Known rows, with every step that occurs
X/Q/B/D: [-23   1   1  -3 -14   4  14   4   8   5   3 -11   4  -7  -1  20   5  16
  -4   9   1 -10   1  -7   2   2   9 -11   6 -20   5   8]
C/P/L/Y/X/Q: [ -7   2  -9   4   2   7  13   6   8   0   0 -18   5  15   1  15  -3 -34
   1   9 -12   1  -8  24  -7   9  16 -15  -4   9  -5  16]
C/P: [  2   1   8  -1   0   1  -3   1  -2   4  -3  -1   3   5  -2 -15  -4   6
  -4  -4  -1  -1   1  -9   1   3  -1  -4   0 -20   1   5]
P/L/Y/X: [  2  -2 -20   5   3   2  11   1   3  -8   3  -9   1   9   7  16   1 -50
   7  12  -7   2  -9  29 -11  10  18 -10  -4  32  -6   6]
M/B: [  4  -3   1   0  -1   1   2   0   5   2  -1   1  -3  -2  -7   6   0   0
  -3   3  -3  -2   0  -9  -2   3  12  -3   1 -11  -2   2]
H/T/L/Y/X/Q: [-14  -1  29   3  -2   9  11  13  -9  -4   0 -22  -1  18  -9  47   9 -24
  -4   8 -18  11 -10   7  -8  -7  25  -5  -6  13   9  13]
H/T: [ 4  1 19  1 -3  1  2  2 -9 -1  2 -4 -2  4 -3  4  2  7 -3 -1 -2 -2  1  3
 -4 -8  9  1 -3 -6  3 -5]
H/T/B: [ -8  -5  25   1  -6   0  -2   3 -14  -4  -4  -4  -2  -2   2  11  -1   7
 -12   6  -1   3  -3   9 -10 -14  20   2   2   5   1 -15]
Y/X/Q/B: [-23  -5  11  -3  -3   3   3   6   5   3  -3 -15  -1   6  -3  25   0   9
   5  10  -1  -6  -6  22   0  12  17  -6   0  -9  -1  16]
P/L: [ 12   0 -22   2   3   0   3  -3   3  -5   3  -2   3  -1   2  -5  -3 -21
   2   3  -2  -7  -1   5  -5   3   4  -3  -1   7  -5  -3]
Y/X/Q/B/Z: [-30  -1  -5  -5  -5   7   1   6  12  13  -4 -15  -2   7   0  17  -1  -1
   3   9  -9   2  -8  14   5  16  19 -11  -1 -10  -3   9]
P/L/T/B/Z: [ -5   0 -26   3   1   5   9  -2   0  -7  -2  -1   0   1  12   0  -5 -25
  -9   6  -3   4  -6   9  -7   7  18  -7   1  11  -9 -10]
R/H/T/L/Y: [  8   1  38   4  -6   4   7   5 -20  -2   2  -7  -3  12 -22  31   8 -26
  -9   1 -14  13  -5 -10 -13 -13  19   2  -4  -5  25   1]
Q/B/M: [ -5   3   8   0 -11  -1   4   2   6  -1  -5  -3  -3 -12   2   7  -1  18
  -5  10   8  -8  -2  -7  -1   6  15  -4   0  -9  -1  -1]
L/T/B/M/X: [-12  10  18   5 -13   4  17   6  -6  -5  -7  -5  -3  -8   8  33   2  19
 -18  12   9  -2  -9   4  -5   6  25   1  -6  -2  -4  -3]
L/Y/X/Q/B: [-24  -4   9   1  -7   4  10   8   7   0  -2 -16  -2   8  -4  36   3  -8
   3  14  -6   3  -9  26  -5  11  19 -13  -1  13   2  18]
M/X/Q/B: [-12   4   5  -2 -12   5   4   8   7  13  -1 -12   0  -4 -14  33   0  22
  -5   7  -4  -8  -3  -2   2  13   9  -6  -6 -20   3  16]
L/Z: [  0  -1   0   0   4   1   1  -1   5   3   4   4  -2   4   2  -7  -4 -14
  -7   1   2   0   1   7  -3  -7  -5  -6  -3   5  -4 -11]
M/X/Q: [-10   9   4   0  -8   6   6   8   6  14   1 -11   2   0 -10  30   2  13
  -5   3  -6  -4  -3  -1   4   6   1  -1  -7 -12   1  10]
R/H/T/B/Q: [ -5   4  39   3 -13   3   3   2 -20  -2  -8 -10  -5  -3  -3  28   1   8
 -16  11   4   2  -4   4  -9 -21  31   9   2 -15  13 -14]
Y/X/Q/B/M: [-25   2  17   0 -10   4  10   7  10   2  -6 -18  -3  -1   6  29   1  19
   0  16   3  -8  -8  16   1  11  27  -5  -2  -8  -3  10]
M/X/Q/B/T: [-20   3   6  -1 -16   6   3   9   0   9   0 -16   2  -7 -17  27   6  23
 -12   5  -8 -10  -2 -20   5  13  15   2  -4 -29   9  22]
X/Q: [-11   3   4  -1  -2   4   3   5   6   5   0  -8   2   2  -4  12   1   9
  -1   1  -4  -1  -1   3   2  -3  -1  -1   0  -5   1   6]
X/Q/B/Z/W: [ -7   5   0  -6  -7   5  -9   2  10   3   2  -9   0   4  -1   5  -4 -16
  -1  -1 -11   1  -4  -5   1   5   9 -15  -5 -20  -6  -2]
Q/B/Z/W: [  4   1  -7  -6  -4   1 -11  -3   4  -1   2  -1  -1   1   2  -7  -5 -25
   0  -3  -8   2  -4  -7  -2   8  11 -14  -4 -16  -8  -8]
Q/B: [-2 -5  3 -2 -4 -1 -2  0  1 -1 -1 -1 -1 -5 -4  3 -2 12 -1  4  2 -5  0  0
 -2  6  7 -4  3 -8  2  6]
X/Q/B: [-14  -1   6  -2  -6   3   2   4   6   4  -1  -9   0  -2  -8  15  -1  19
  -1   4  -1  -6  -1   2   0   5   4  -5   3 -12   3  11]
C/E: [  5   0 -16   0   1   1   4   5   0   2   0   7   2   0  -5 -12  -3  16
   3  -4  -3   0   3 -15   6   3 -11  -5  10  -7  -3  10]
L/T/B: [-10  -4  12   3  -1   2   8   1 -10 -14  -5   0  -2   2   8  13   0   7
  -8   4   7   4  -4  14  -8  -1  12   1   4   6  -1  -1]
C/P/L: [ 16   1 -14   1   4   1   0  -2   2   0   1  -3   5   5   1 -19  -7 -17
  -2  -1  -2  -9   0  -5  -5   5   3  -6   0 -11  -5   2]
X/Q/B/T/L: [-16  -5   9  -3  -7   6  -1   8  -6  -2  -2 -17   3  -2 -18  18   7  10
 -12   2 -12  -4  -2 -38   4   2  15   5   5 -22  14  23]

Rows
[-16   6  13   0 -13   2   7   6  11   3  -4 -11  -2  -9  -2  19   0  29
  -6  11   4  -9  -2  -4   1   4  13  -5   0 -12   1   5]  X/Q/B/M
[  3  -4 -10   5   2   2  11  -1  -7 -18  -1  -1   1   0  10   8  -4 -14
  -6   6   5  -3  -5  16 -13   2  16  -2   3  14  -6  -2]  P/L/T/B
[ -4  -5   4  -1   4   5  -3   3  -8  -4   3  -4   1   4  -7  -4   4 -24
 -18  -1  -9   2  -1 -33   1  -9   5   5  -1  -5   7   0]  B/T/L/Z
[ -2   2  19  -2  -6   3 -11   0 -11  -4  -1  -4  -3   4   9   1  -3 -30
 -12  -1 -10   9  -7   3  -9 -14  25  -7  -5  -2  -8 -28]  H/T/B/Z/W
[-20  -7  11   0  -4   6   8  11   1  -2  -3 -19  -1  11  -9  44   5 -19
  -1  12 -14   8 -11   2  -6   8  22 -10   0  12   8  23]  T/L/Y/X/Q/B
[ 25   1  50  -1   2   5  -7  -1 -20  -8   9  -4  -4  18 -11  10   0 -49
 -12  -7 -11   2  -4  -5 -16 -22  14  -1 -11 -28  12 -19]  R/H/T/L/Z/W
[-13   4  17   5  -8   2  14   3  -6 -14  -8  -2  -4  -6  15  16   0  17
 -14  10  11   1  -6   7  -7  -2  21   1   1   4  -4  -8]  L/T/B/M
[-21  -1   9  -1   1   5   5   6   4   3  -2 -15   0  10   3  22   2  -2
   6   7  -4  -1  -6  23   2   6  11  -1  -3  -1  -3  11]  Y/X/Q
[ -5   8   7   1 -16   1   7   5   6   8  -4  -6  -3 -13  -4  23   0  21
  -9  12   5 -11  -5 -10   0  14  19  -4  -8 -15   0   3]  Q/B/M/X
[-14   2  13   2 -10   0   4   3   0  -4  -8  -3  -3 -12  14  11  -1   8
 -14  13   8   2  -6   0  -4  -7  19   2   2  10  -4 -15]  T/B/M
[-18  -2   8   2   0   8  11  11   0  -1  -1 -18   1  15  -5  42   8 -30
  -1   9 -16  13 -11   3  -3   1  16  -6  -2  19   6  18]  T/L/Y/X/Q
[-14  17   8   2 -15   6  12  10  10  12  -2 -13   0  -7  -2  33   4  20
 -11   9  -1  -7  -5  -8   5   5  10   0 -11 -11  -1   5]  B/M/X/Q
[-18  -3   7   1 -10   7   5  10  -4  -5   0 -17   3   0 -20  30  10  -9
 -15   5 -17   5  -4 -35  -1   1  17  -2   3  -1  16  25]  X/Q/B/T/L/Y
[-30  -6  10  -1  -7   4   3   6  -1  -2  -3 -21   0   3  -5  20   6  12
  -2   9  -5  -7  -5   5   4  12  24   2   2 -18   5  23]  Y/X/Q/B/T
[-17 -11   6   1  -5   4   4   6 -11 -11  -3 -17  -1   6 -10  26  10 -26
  -7  10 -14   7 -10 -16  -4  11  31  -2   2   7  11  24]  Q/B/T/L/Y/X
[-10  -6   1  -1  -8   0  -2   0  -5  -5  -1  -6   0  -7  -8  -3   3  13
  -7   2  -2  -7   1 -18   2   8  14   3   3 -16   7  13]  Q/B/T
[  8  -2  22   0   1   3  -1   4 -15  -3   1  -6  -1   6 -10  12   4  -5
  -8  -2  -9   2  -2 -20  -5 -11  12   3  -1  -7   9  -1]  H/T/L
[-10   4   7   4  -5   3  12   2 -10 -15  -9  -5  -3  -4  11  21   0  13
 -13   9  11   2  -4   1  -3  -7  18   2   5   5  -4  -1]  L/T/B/Q
[  9   2 -17   1   2   5   2  -5  -4 -19   2  -2   1   6  17  -2  -7 -51
  -7   1  -5   3  -9  12 -12   3  21 -11  -4   6 -15 -17]  P/L/T/B/Z/W
[-25  -9  14  -3  -3   7   1   9  -7  -4  -4 -24   1   6 -11  27   8  -1
  -6   8 -12  -3  -8 -18   3  10  27   5   3 -18  10  27]  Y/X/Q/B/T/L
[  8  -7  14  -4   1   3 -12  -1 -10 -16   5  -6   0   4  -5  -4   1 -39
 -15  -3  -9  -4  -3 -32  -6  -5  14  -4  -3 -18   2  -1]  Q/B/T/L/Z/W
[-32  -4   7   2 -10   5   9   9   0  -4  -2 -21   0   5  -9  31   8  -6
  -3  12 -10   2  -7  10  -1  12  27  -6   0   4   7  25]  L/Y/X/Q/B/T
[  4   4 -14   6  -2   3  15  -1  -7 -20  -6  -7   0  -6  14  18  -3  -8
 -11  12  10  -5  -5   5  -7  -4  21  -1   3  13  -9  -3]  P/L/T/B/Q
[-15   1   8  -2 -12   8   1  11  -6   7  -1 -20   3  -4 -23  36   9  11
 -17   4 -15  -6  -5 -43   5  10  17   5  -3 -30  15  27]  M/X/Q/B/T/L
[-28   4  13   3 -13   4  16  10  11  -1  -5 -19  -4   1   2  41   3   2
  -2  20  -1   0 -10  21  -4  10  28 -12  -4  13   0  13]  L/Y/X/Q/B/M
